Every row comes from one small tree of marks. The marks that hang from a mark follow it in brackets, in alphabetical order. Every link used is in the known rows. Which tree was each row made from?
Known rows:
W{Z{N{M T} Q V}}: -8.6 -0.1 9.4 0.3 16.8 0.5 11.0 -15.9 8.1 -24.2 -16.4 -0.9 29.0 28.3 22.0 9.1 -7.4 -5.0 24.9 5.1 0.7 17.7
P{R}: 33.5 11.7 28.4 6.5 2.8 -25.5 -25.5 7.4 -12.1 11.3 20.9 0.3 -22.1 -17.5 -9.5 -23.5 11.8 -6.1 8.8 -2.0 -9.7 35.4
Q{M{R} Z{N{T} V}}: -18.9 35.9 -4.6 -6.6 -0.9 -7.0 -11.9 11.4 1.3 17.0 -2.0 -3.1 -4.8 -16.4 1.2 -11.5 -3.4 -0.1 -13.0 2.1 -13.3 -10.8
R{M}: 23.5 -14.8 23.2 1.9 -10.2 -31.1 19.6 10.5 -4.5 5.6 2.8 21.0 -8.6 -28.7 -1.3 -12.7 -10.8 -13.4 -1.9 12.3 3.9 7.5
Q{T}: 15.7 -19.6 20.1 -0.8 -14.6 -14.9 4.9 5.5 -5.3 3.5 3.9 4.7 -28.5 -5.4 9.8 -17.3 0.5 20.1 -4.5 -0.1 -7.7 19.3
Q{T Z{W}}: 20.2 -22.2 -8.4 4.1 -7.7 1.5 -2.6 5.6 -2.6 10.7 11.3 -18.2 -20.9 5.7 -13.1 1.3 14.4 25.0 -18.2 0.8 -16.9 -5.1
N{M T{Q{Z{V}}}}: -21.7 0.1 6.6 -9.5 2.4 -30.1 13.1 4.4 5.3 6.3 24.8 -12.1 -9.4 5.9 -15.4 15.9 -27.0 25.4 15.1 -2.2 31.3 18.0
T{Q{M Z{W}}}: -3.9 1.5 -13.9 5.4 -2.6 3.1 5.6 17.0 -9.0 14.7 21.9 0.6 -12.5 -6.5 -20.1 -0.3 22.6 2.0 -18.8 -1.6 10.4 -4.9
N{T Z{Q V W}}: 13.7 11.8 -15.1 -4.3 10.5 31.5 -3.3 -9.1 13.8 -17.3 9.5 -34.2 16.2 18.6 -15.8 35.8 0.8 17.0 28.4 7.1 17.1 -3.2
N{M{R} T Z{Q V}}: -15.9 11.0 6.8 -4.7 3.6 -12.5 -3.2 -6.9 14.5 -6.4 26.7 -24.0 -2.7 -0.9 -13.4 18.0 -19.1 -1.4 38.3 10.5 14.4 -1.3
Q{M T Z{W}}: -1.2 -23.0 -9.1 6.1 -7.8 3.2 -8.0 14.9 -3.8 13.9 13.0 12.8 -16.0 -1.8 4.7 1.6 23.2 17.1 -30.9 -2.6 -23.2 -15.6
Q{M{R} T Z}: -14.0 -3.6 10.8 3.0 -19.9 -17.3 -7.1 23.7 -5.8 24.1 21.5 1.5 -42.5 -29.9 6.8 -29.3 -3.5 17.7 -32.6 -2.1 -22.8 -14.3
N{M T}: 1.4 -9.9 23.7 -8.4 -1.2 -41.0 10.5 1.8 1.4 2.3 27.4 24.3 -12.8 5.8 -3.9 5.1 16.1 -3.6 22.8 10.8 -4.1 36.1
Z{N Q{M} V W}: 0.2 6.2 -27.8 3.7 4.8 17.0 -13.3 -7.7 3.5 -11.8 -31.7 22.3 41.1 5.3 12.6 20.9 12.9 -30.1 -8.1 -8.4 -1.4 -29.2
Z{Q V W}: 19.8 4.4 -13.4 0.8 -11.7 5.1 -6.2 -16.8 6.2 -12.7 -12.6 -14.0 19.0 -2.0 -13.9 27.0 -12.3 -14.6 7.6 -4.3 12.7 -15.7
N{M}: 10.9 -29.1 24.0 0.9 -9.7 -39.6 12.9 -7.3 -4.9 0.6 17.3 23.2 -6.5 -4.6 -6.6 -3.6 9.2 -35.5 13.2 7.9 -2.0 23.2
W{Z{N{T}}}: 17.4 11.2 25.0 -3.1 11.7 13.1 17.5 -3.2 -5.1 -9.7 -2.9 -9.1 -2.3 18.4 9.4 -25.9 29.0 3.3 13.0 13.1 -15.3 45.6
V{Z{N Q{T} W}}: 8.8 -14.8 -14.4 -1.7 7.1 22.4 4.4 -8.6 -5.0 -5.2 -17.5 -4.4 7.6 17.9 1.3 -6.0 -15.4 20.5 -7.1 -7.3 -18.4 -20.4
V{Z{N}}: 18.7 -10.8 18.9 -7.4 -1.0 4.0 22.4 -11.4 -13.6 1.6 -5.9 0.7 3.8 -3.4 -6.6 -33.2 -21.8 -25.6 -0.1 3.9 -11.3 11.2
Q{M{R{P}} T Z{W}}: -4.0 -6.6 -10.6 12.6 -7.5 -10.5 -18.9 23.6 3.6 27.8 20.2 0.9 -29.5 -23.4 -5.8 -7.5 12.1 6.9 -25.6 -18.2 -19.0 -5.7
Z{N{M T{Q}} V W}: -19.0 12.1 -19.7 -4.4 17.5 -14.2 -1.1 -9.3 5.5 -5.2 0.6 13.7 12.8 32.1 -13.6 31.8 27.7 8.2 25.8 5.3 27.3 23.9
Z{N V W}: 22.4 2.6 -12.5 2.6 0.1 10.4 -8.6 -21.2 0.6 -8.4 -26.6 0.1 22.5 11.3 -11.8 14.2 21.2 -32.4 3.1 5.4 1.3 0.7
Z{N{M} V W}: 4.5 -17.4 -13.5 4.0 5.3 -12.9 -8.6 -27.5 4.2 -8.6 -16.6 21.6 27.5 20.1 -8.3 24.2 25.6 -50.1 13.8 8.7 0.9 2.3
Q{M T}: -5.6 -19.8 20.1 -0.1 -12.6 -14.7 3.1 13.7 -6.4 8.0 5.1 37.1 -22.0 -11.7 28.0 -15.1 10.7 12.0 -18.0 -4.0 -12.9 6.1

Which tree is each row?
-3.1 -13.2 -12.1 5.1 -5.8 2.7 -7.2 10.5 0.8 -0.7 -0.5 27.3 -4.6 2.8 19.2 13.3 19.1 19.5 -15.7 -10.1 -12.2 -20.0 : Z{Q{M T} W}
-3.6 -14.4 -0.5 -1.1 11.6 3.3 -1.0 -17.5 15.2 -9.9 23.8 -4.3 10.3 24.4 -18.5 41.1 24.4 -10.2 34.7 19.5 12.2 16.8 : N{M T Z{V W}}
-18.1 27.6 16.1 -2.6 -17.0 -23.3 7.1 18.9 -11.0 17.7 23.9 13.1 -36.9 -32.5 -12.0 -29.0 8.6 -5.3 -6.3 -1.2 16.7 10.9 : T{Q{M{R}}}
16.3 3.1 8.0 6.2 5.4 26.2 10.7 -19.3 0.1 -25.7 -34.1 -23.9 28.6 8.7 17.7 -11.2 -18.9 -21.7 6.3 1.9 1.9 2.6 : W{Z{N Q V}}
8.1 9.1 -27.7 2.5 7.0 17.1 -1.3 -5.8 -4.0 0.4 -14.0 -32.2 11.0 10.9 -27.7 7.2 3.7 0.2 -6.4 -3.3 22.2 -4.8 : T{Q{Z{N V W}}}
23.4 -3.4 -20.9 4.5 0.7 13.8 -9.0 -13.8 -0.2 -0.9 -20.2 -22.6 23.6 8.1 -20.4 9.2 9.1 -25.6 -8.3 3.6 -4.6 -12.6 : Q{Z{N V W}}
-4.2 30.4 0.9 -12.4 10.7 -3.0 8.8 1.0 -1.5 -1.9 -11.4 -6.4 0.5 10.9 -2.7 -1.3 -4.4 28.1 15.3 -2.1 29.4 29.2 : Z{N{T{Q}} V}
-18.7 16.8 3.4 4.0 -9.1 -17.1 -2.2 20.0 1.4 21.5 12.9 -14.9 -17.5 -41.9 -12.2 -13.5 -40.5 -7.7 -12.2 -25.8 31.0 2.8 : T{Q{M{R{P}} Z{V}}}
-10.9 42.0 -3.0 -8.8 6.1 -11.7 -8.0 20.0 -1.1 6.9 -0.6 16.9 -5.1 -11.5 11.6 -16.6 17.9 6.6 0.1 -3.1 -17.0 -4.5 : Z{N{T} Q{M{R}}}
2.6 -11.2 19.9 5.1 -10.2 18.6 11.2 -11.8 2.3 -20.6 -16.8 -24.0 1.5 4.2 27.0 -3.9 -37.5 26.0 -1.8 -2.9 3.3 1.4 : W{Z{Q{T} V}}
-12.8 -5.8 -28.1 5.4 6.0 18.9 -19.4 -2.4 4.7 -11.6 -36.9 27.8 26.5 13.6 31.2 21.3 9.6 9.8 -17.2 -12.8 -7.5 -33.2 : Z{N Q{M T} V W}
-3.5 -27.9 7.4 5.2 7.0 20.6 2.6 15.9 1.1 -6.9 9.4 8.0 -8.1 0.8 29.0 -8.2 0.5 19.4 -5.2 -4.2 -4.0 -13.9 : N{Z{Q{M T}}}
-13.6 -19.8 -4.6 -1.2 -7.8 14.0 6.0 1.3 -3.0 2.5 6.2 22.3 -1.6 -2.2 12.8 4.0 -20.9 22.0 -18.9 -9.0 -16.1 -29.1 : V{Z{Q{M T} W}}
3.6 3.2 3.3 -2.6 -12.0 -3.3 12.9 1.1 -4.4 5.7 6.3 -33.9 -9.9 -13.1 -20.4 -4.6 -38.6 10.0 -5.4 -5.2 35.0 4.3 : T{Q{Z{V}}}
-23.3 15.2 11.1 -7.2 9.7 17.4 12.0 12.0 2.9 -2.1 22.4 0.6 -6.6 1.4 2.5 7.4 -3.9 25.8 13.9 3.6 36.5 18.9 : N{T{Q{M}} Z{V}}
0.3 -1.0 10.8 2.4 -1.7 -38.9 -2.9 -6.0 -5.0 8.0 5.4 15.5 -11.0 -7.9 -12.9 -21.5 24.5 -46.7 12.1 11.5 -12.4 14.7 : Z{N{M{R}}}
22.1 -5.5 -10.4 3.6 -14.2 5.7 -3.1 -11.3 3.0 3.4 0.2 -27.2 6.7 -4.5 -27.9 17.4 -7.5 -16.0 -6.0 4.1 1.1 -12.5 : Q{Z{V W}}
-9.7 -17.8 -26.3 5.9 5.3 18.0 -17.3 2.5 -0.5 4.6 -22.7 12.2 13.3 10.9 18.4 10.8 13.2 6.8 -30.6 -5.6 -17.1 -27.7 : Q{M T Z{N V W}}
16.4 -1.3 23.6 4.6 -0.7 22.2 13.0 -22.3 -4.1 -17.1 -26.7 -15.1 16.2 6.5 10.1 -19.4 -1.6 -31.7 4.9 12.1 0.2 20.4 : W{Z{N V}}
-23.8 3.0 -5.9 4.2 -9.1 -2.5 -15.2 8.9 -2.8 15.7 -14.3 1.2 -12.9 -17.7 15.2 -20.9 -12.1 6.5 -32.5 -4.5 -17.6 -27.4 : Q{M{R} T Z{N V}}
18.4 -10.9 -4.7 1.4 5.8 1.3 0.3 7.2 -5.1 -7.3 -23.9 3.8 0.6 8.5 23.0 -16.7 -1.6 21.9 -4.5 -9.2 -12.1 -2.1 : Z{N Q{T}}
-20.2 -5.1 15.9 0.8 -11.8 -11.1 2.8 15.2 -0.6 15.3 11.5 11.9 -20.8 -35.0 16.1 -26.2 -58.0 12.6 -15.5 -28.6 -8.4 -12.7 : V{Z{Q{M{R{P}} T}}}
-16.1 12.3 -1.0 -9.4 6.0 -19.1 1.7 -14.4 -0.2 11.9 25.2 8.0 -8.1 11.4 -30.9 -1.0 16.3 -14.2 19.9 16.1 -22.1 11.0 : V{Z{N{M{R} T} W}}
-13.7 5.1 -9.2 1.3 6.6 7.4 4.8 10.5 -9.6 4.2 -15.1 3.0 11.1 -7.1 3.2 -12.6 -13.6 -6.9 -18.9 -8.8 20.7 -10.2 : T{Q{M Z{N V}}}
23.4 7.2 -9.6 -1.1 16.9 26.4 1.6 3.5 9.0 -11.2 21.6 -28.0 3.1 19.1 -20.0 19.4 26.1 18.8 27.5 10.0 2.6 6.6 : N{T Z{Q W}}
13.6 4.7 -1.8 -3.5 5.5 27.2 -3.7 -11.9 12.0 -8.7 16.0 -27.0 2.5 15.9 -20.1 27.5 17.8 6.9 27.0 15.3 11.6 13.9 : N{T Z{V W}}
-11.0 19.4 9.4 -1.1 14.0 24.7 7.7 -0.9 3.4 -20.6 -23.5 7.1 28.7 10.9 36.8 -2.4 -4.9 4.1 2.6 -2.0 -5.0 3.9 : W{Z{N{T} Q{M} V}}
-22.0 34.7 6.0 -14.0 2.5 -0.9 5.5 10.1 -5.1 8.8 5.8 13.6 -4.4 -14.7 4.4 -25.5 -24.3 5.7 -1.0 -3.4 -20.0 -14.7 : V{Z{N{T} Q{M{R}}}}
4.5 -28.5 -13.2 9.9 8.7 12.2 -4.6 -22.3 11.4 -20.1 8.4 -11.7 28.6 18.3 -16.3 39.9 0.6 -33.8 28.5 9.5 18.1 -16.6 : N{M Z{Q V W}}
-23.7 16.0 -8.8 0.7 -7.9 -1.7 -18.4 5.8 0.6 -0.3 -28.1 16.2 -1.0 -15.5 31.1 -9.9 -17.7 9.5 -18.9 -12.0 -8.6 -31.9 : Z{N Q{M{R} T} V}
